Each row comes from the steps of one path. Every step used is in the known rows, and no mark comes twice. Write the path behind each row, first mark first.
Known rows
K R: [ 10  -5 -19  -2  12 -15 -10   1  10   2  -5  -3  -2  -6   0  16  -6  13
   9   5 -12 -17  16   0  -4  17  12  -3  -9  20  40  -2 -20 -30   2 -10
 -21  17  13  -4   7   9  -6  -1 -12  -1 -16  -9  29]
D G K: [  7 -26 -11   2  35 -18 -20 -11   2 -14   0   8 -18 -20  -1   5 -22   2
  17  -6   1 -18  -7   8   2  -1  26  -6 -39  -4  27  11  -4 -21  15 -23
 -15  13   2   0  28 -10  17   8 -16   9  -6 -22  25]
K R X D: [  9  -1 -22  -8  12 -12 -12  10   5   2  13 -21   4  -4   3  27   6   3
 -11   1   3  -9  18   4 -20  -4  11 -13 -17  21  22   6 -24 -31  -1 -21
 -31  13  16  -8  22  23   5 -25 -33  -3  -5  -8  30]
F K X R G: [ -3 -16  -2 -14  17 -30 -10 -19  23 -25   7  -1  -9   4   3  24   5 -12
   0  13   7  16 -22  20 -21  -8 -14  -5  -1  33  10  -9 -44   3  -4  -9
 -32  20   3 -48  18 -21   8  -9 -18  -6 -13 -19   7]
K X R D: [ -5 -14   3  -3  25 -31 -16   0   2  -4  -4   3  -3  15  16  38  16 -12
  12  13  -7  -4  -7  16   6  -9 -12 -25  -4  36   4 -12 -32 -13  15  -7
 -21  36  24 -24  11 -11  -7 -11  -9   1 -33 -21  30]
G S K R: [  4 -26 -11 -17  32 -25 -11  -9  23 -10   2 -23  -4 -16 -19  16   3  24
  -7   4 -11 -38  14  16 -13  27  19   9   9  23  41  -7 -20 -25  -9  -9
 -24  16   9 -15   5   3   7   3 -21  10  -8  -4  35]
F G S: [ -5 -35  -5   1  15 -21 -19  -9  18 -23  14  -4  17  -7  -3  -6  -4  11
  -5   2   7 -16  -9   7 -13   0   8   2 -14  17  34 -16 -18 -13  -5  -6
  -9  17  11  -8  19 -14  19   5  10  16 -20 -14  14]
G K: [  4 -21  -8  -3  19 -16 -16  -1  11 -13   2   4  -7 -11   1  13  -6  13
   6  -4   1 -15  11   8 -10   8  15   1 -32   1  30   4  -4 -28   5 -21
 -10  16   8   5  13 -11  14   1 -18   5 -11 -15  23]
N G S K R: [ 11 -33 -14 -20  32 -28 -15 -12  23  -4   7 -36   0  -9 -21  18  -1  18
   1  -6   0 -43  19  14 -26  41   2   5  11  21  37 -20 -20  -5 -14 -21
 -33  19  18 -23  14   9  -3  14 -23  17   3  -7  27]
R D: [  8 -14  -6 -11  17 -26 -20  -3  -1  -3   3   4  -2  17   4  24   1   0
  18   8   0 -20   1  -3  10  -7  -2 -24 -14  22  25  -2 -17 -14   5  -9
 -16  26  10   5  10  -9 -14 -10  -3  -1 -23 -24  19]
G K S: [ -6 -31  -6  -8  27 -31 -19  13  12   6   8   3  -7 -18   0  20   6  24
  -7 -11   6  -8  14  10 -30  18  15  -4 -26   9  37   3  -5 -37   3  -3
 -14  16   6   1   8   4  25   6 -25   3  -5 -25  27]
R D G X: [  5 -19  -1   2  29 -32 -23   0  -6   0   9   0  -4 -10   2  17 -14   0
  13  -9  -6 -33  -7  -1  20 -20   9 -30 -14   5  18   3 -31 -12  20 -24
 -21  28  14   2  33  -5   6  -7   0  17 -14 -30  23]
N G K: [ 10 -30  -8  -8  24 -21 -21  -5  11  -6  12 -10  -4  -4  -2  15 -12   6
  15 -14  12 -26  14   8 -27  23  -1  -7 -33   0  26  -7  -3  -9  -3 -33
 -22  17  14  -3  17  -5   0   9 -19  12  -4 -16  19]
N G K R D: [ 10 -26  -5 -19  27 -23 -22  -2   2  18  -5 -19  -6   9  -3  30  -2  11
   8 -20   8 -33  31  15 -14  22   9 -25 -31   5  25 -14 -12 -16  -7 -25
 -34  30  15   6  17  18 -19  13 -26   2 -10 -27  29]
G S K R X: [  6 -26 -11 -18  30 -25 -21  -3  27 -13   7 -34  -6 -14 -16  28   3  14
 -11  13   3 -35  14  26 -22  24   7   6   6  17  45  -2 -28 -13 -12 -12
 -30  10   9 -13  22  12  23 -13 -33   2  -7  -6  35]
D G: [ 15 -12 -19   3  27 -17 -20 -13   1 -12   4  11 -12 -10   5   5 -21  -7
  25   6  -4 -16 -16  -4  11  -3  12  -9 -17  12  30   7 -18 -12  18 -15
 -15  12  10  -9  22 -12   3   0  -2   6  -8 -18  18]
R X G S K: [ 12 -30   6 -18  32 -19 -26 -14  16 -28  18 -30  -5  -7  -4  23   3  12
  -6   6  10 -37 -18  27 -21  -4  -8  14   4   8  37 -11 -19  -5  -5 -28
 -31   0  32 -16  34  -8  24  -9 -32  12   4 -17  22]
X R D G K S: [-12 -19   2 -10  39 -36 -23  -1   0   1  -6  17 -20 -13   8  37   2   0
  -5 -11  -1 -13   0  13   4   0  24 -30 -30   4   2   5 -13 -31  20   3
 -25  30   8  -2  24   4  14   5 -25   4 -10 -30  36]
S K R D G X: [  3 -21  -5  -8  44 -30 -25  -1  -1   7   2 -21 -14 -17 -13  26 -10   8
  13  -5 -17 -39  -1  13  12  -6  15 -24   8   7  29  -3 -38 -20  18 -21
 -27  33   6  -8  29  10  -6  -2 -26  15  -6 -23  32]
S K: [  4 -18 -14  -9  28 -22 -17 -11   8 -18  11  -4 -12  -4 -12  13  -3   6
  21  12  -3 -22 -10   5 -11   8  -5   3   7  22  37  -4 -18 -14   9 -13
  -9  13   6 -14   4 -17  -3  -6 -22   2  -8 -12  19]
N G: [ 16 -18 -14  -7  16 -19 -20  -8   6  -7  14  -9   2   8   4  13 -10  -1
  24  -3  10 -25   7  -6 -19  20 -15 -10 -12  18  29 -12 -13   1   1 -27
 -24  14  20 -10  12  -6 -13   1  -6   9  -6 -15  12]
F K: [ -2 -13 -19 -12  13 -14 -11 -20  15 -26  20   6  -9  -6  -9  16   2  -7
   4  -1   0  -4  -1   1 -19   3   1   1  -8   8  30   1 -22 -12   2  -7
 -19  10  -2 -20   9 -17   8   0  -7  -2  -6 -15  17]
X R: [  0   3  -9   0   8 -16  -5 -11   8 -26   0  17   0  -7  14  20  -4  -7
   7  12 -15 -14  -1  -6   4   6   1  -8  -8  15   9   0 -11 -24  11  -8
 -10  18  20 -12   3 -13  -1  -9  -8   7 -21  -2  25]

Which path is each row?
[  9 -15  -2  -8  21 -36 -16   8  14   2   3 -25   0 -12 -14  12 -16  29
   6   6  -5 -22   4  11 -16   2   2  -4  17  23  39  -5 -41 -19  -4 -28
 -28  22   4 -16  15   2   0 -14 -31  12  -3 -11  14] => S K R G X
[ 20  -7   0  -6  16  -8 -25  -8   3 -18  11  -9  -2   2  14  25  -2  -2
  10   8   8 -13 -16  10 -17 -16 -12   3 -12   6  36  -5 -18 -10   6 -30
 -30   1  34  -5  30  -4   8 -16 -22   2  -3 -25  18] => R X G
[ -3   1  -3  -7  12 -24 -12  -6  -3 -15  -3  17  -2  10  12  33   3  -6
   6  10 -11 -20   1  -2  19  -4   0 -28 -12  18   1  -5 -15 -23  10  -3
 -17  30  18  -3   5 -12 -12 -13  -7   2 -30 -11  26] => X R D
[ 18 -19  -5 -16  14 -36 -10  -5  25  -1  -7 -18   6  -4  -3   4 -15  35
  -8   8   4 -19  13  10  -4  11  20  -3  -9  31  35   1 -27 -19 -26 -12
 -34  15  11  -2  17   2  12  -4  -6   8 -12  -8  12] => K R G S
[ 14  -9 -22  -2  27 -16 -21  -2  -1 -14  22  -9  -6  -4   6  13 -12 -16
   7   0  11  -8 -13  -2  -6 -25  13 -17 -29  14  13  14 -22 -14  13 -28
 -28   5  10 -11  39   4  13 -23 -24   3   3 -15  17] => R X D G
[  2 -31  -7 -12  30 -28 -14 -15  24 -25  11 -13  -4 -12 -15  11   2  18
  -1   8  -1 -35  -2  11  -9  16   4   7   4  21  34  -5 -17 -13  -7 -11
 -13  13   9 -13  10 -19  15   1 -15  15 -10  -5  24] => G S K
[ -1 -31  -9  -4  42 -35 -22   3   7   5   6   5 -18 -26   1  15  -8  13
   3 -17   7  -9  -2  10 -15  10  26  -7 -33   3  35   9  -9 -28  14  -6
 -22  13   4  -1  25   2  27  12 -22   6   2 -30  28] => D G K S
[ -2 -44  -7 -10  42 -33 -10  -5  19 -12  19 -33   0  -8 -10  12  22  14
 -15  -1   3 -16  -8  21 -28  -5   2   7   4  44  17 -11 -30 -16   0 -24
 -21  18  18 -40  15 -10  19  -5 -25  18  -5  -8  28] => G S K X D
[ 14 -21   3 -15  31 -12 -11 -15  17 -11   1 -23  -5 -18  -9  15   1  27
 -12  -2 -16 -37  -3  22 -15   8  11  19  13  12  42 -21 -19 -29  -1 -20
 -29   8  30 -14  18   0   2  13 -25  19   3 -12  35] => X G S K R
[ 17  -8  -3 -17  29  -6 -26  -6   7  -8   6 -26 -12  -6  -3  32   1   5
   4   8   1 -21  -9  23 -24  -3  -8   9  12   9  48 -12 -26 -18   5 -25
 -35   5  25 -17  28  13  -6 -11 -46  -1   5 -19  29] => S K R X G
[ -1  -8  -6   6   8 -23  -3  13   2  -7  23  -9  14 -19   3   9  -2  15
 -12 -11 -12 -20  10  -8 -11 -16   7 -11 -11  12   7   2 -20 -37   9 -33
 -10  20  18  -7  16  -6  14 -19 -14  29  -7  -9  24] => G X D
[  6 -12 -22 -18  29 -18 -19 -26   1  -2   3   2 -21  -1 -12  27  -4 -15
   7 -10  -6 -14  -1   8   7  -7  22 -21 -15   7  26  -3 -34 -15   9  -2
 -36  24  -6 -12  27   6 -10  10 -10  -5  -2 -34  29] => F K R D G
[  8 -24 -13  -1  29 -24  -5 -16   9 -16  17  -7   2 -17   1  -2 -11   7
 -11 -10   0 -21  -6  -2   6 -11  32  -8 -25  19   4   7 -14 -25   4 -22
 -25  13  14 -10  30 -11  21   1  -3  25  -2  -8  24] => X D G S
[  4 -32 -14  -8  43 -28 -10 -22  10 -23  21 -17 -10 -19 -14  -1  -6   5
  -8  -5  -1 -30 -15   8  -2 -11  25  -1  -7  23   8   4 -18 -19   6 -19
 -18  12   7 -22  27 -12  13  -1 -23  21   6  -6  24] => X D G S K
[ -5 -24  -3   8  42 -23 -18  -7   9 -14  -9   6 -15 -23  12  19  -5 -11
   8   0  -8  -6 -15  24  -4  -3  17  -5 -30   8   6   2 -18 -16  26 -21
 -19  23  16 -27  31 -10  21   6 -21   8 -18 -20  37] => D G K X R
[ -8 -35  -4   3  19  -9 -25   0   9 -15   8   6  -1 -11  -5  -1  -9   5
   4  -4   8  -5  -6  10 -24  -6  10  -1 -35   3  32 -10  -7 -23   6 -15
  -3  18   2  -3  19  -9  11   6 -13   6 -16 -22  15] => F G K
[  1 -23 -13 -20  30 -21 -14  -1  21 -11  19 -39   2 -14 -14  26   9  16
 -27   0   4 -27  14  22 -27   6  16   1   0  25  25  -2 -27 -27 -12 -19
 -31  11  11 -20  22  17  18 -20 -45   6   2  -1  35] => G S K R X D
[  3  -9 -22 -14  24 -15 -19   5   7  -4  18 -31  -5  -8 -10  30  10   1
  -5   5   2 -14  10  13 -29  -3   6  -7  -1  24  26   1 -28 -27   1 -20
 -29  12   9 -20  17  21  -2 -26 -53  -3   3  -6  29] => S K R X D
[ 12  -7 -16 -24   9 -21 -10 -15  19  -8   3  -8  -8   1 -11  14 -11   9
  -1   4   5   5   2   7 -18   3   8  -2  -7  21  35  -1 -38 -13 -17  -8
 -36  13  -9 -21  15  -3  -4   0 -18 -11  -1 -17   9] => F K R G
[  3 -52  -1 -12  61 -44 -30 -16  13  -6   6 -25 -15   3 -12  20   7   0
  17   3   6 -30 -23  33   3  -7   5 -14   1  38  30  -8 -38   6   9 -13
 -28  30  12 -28  30 -10  14   7 -14  10 -14 -31  28] => R D G S K X
[ -2 -37  -6 -13  30 -33 -23   9  10  12  15 -12  -3 -13  -1  22   3  20
   2 -24  20 -17  20   7 -43  33  -2  -9 -25   7  32  -9  -6 -16  -3 -17
 -28  16  16  -3  13   7  12  14 -27  10   3 -27  22] => N G K S
[ 13  -7  -2  -4   7 -34 -13  13  11   7  -3 -18  10 -11   2  11 -20  31
   2   2  -4 -17   9   4  -6  -1   8 -13  -2  20  36   0 -37 -25  -6 -27
 -29  22  11  -4  20   6   5 -15 -13  12 -11 -13  15] => K R G X
[ 11 -25 -10 -13  35 -30 -17 -12   8   6  -7 -12  -5  -7  -4  18 -10  10
  -3  -5  -6 -34   6   9  21   3  31 -20 -19  16  25  -1 -25 -20   2  -8
 -33  27  14   3  30   9   5   8   2  10 -12 -22  31] => K R D G S
[  5 -51  -6  -3  57 -38 -22 -18  20 -14  10 -24 -13 -17 -12   8   0   2
  14   4   3 -22 -25  29 -11   6   8   6   5  32  36  -7 -34   3  11 -18
 -23  18  11 -38  30 -14  26   8 -13  14  -7 -19  27] => D G S K X
[-10 -21 -14 -18  17 -28 -13  -7  16  -8  23   7  -7 -12 -10  24  15   4
  -9  -7   7   2   1   1 -34  15   2  -1  -4  16  38  -2 -25 -20   2  10
 -24  10  -3 -20   7  -6  19   6 -14   0   2 -25  21] => F K S
[-11  -2  10   0  10 -30 -12   4  -1 -14   3   9   6  -7  13  33   1   3
  -5  -1 -19 -31   9   0  18 -10  -3 -28  -5   5  -1  -5 -24 -28  14 -14
 -13  34  22   0  14  -8   0 -18  -7  20 -28 -10  31] => G X R D
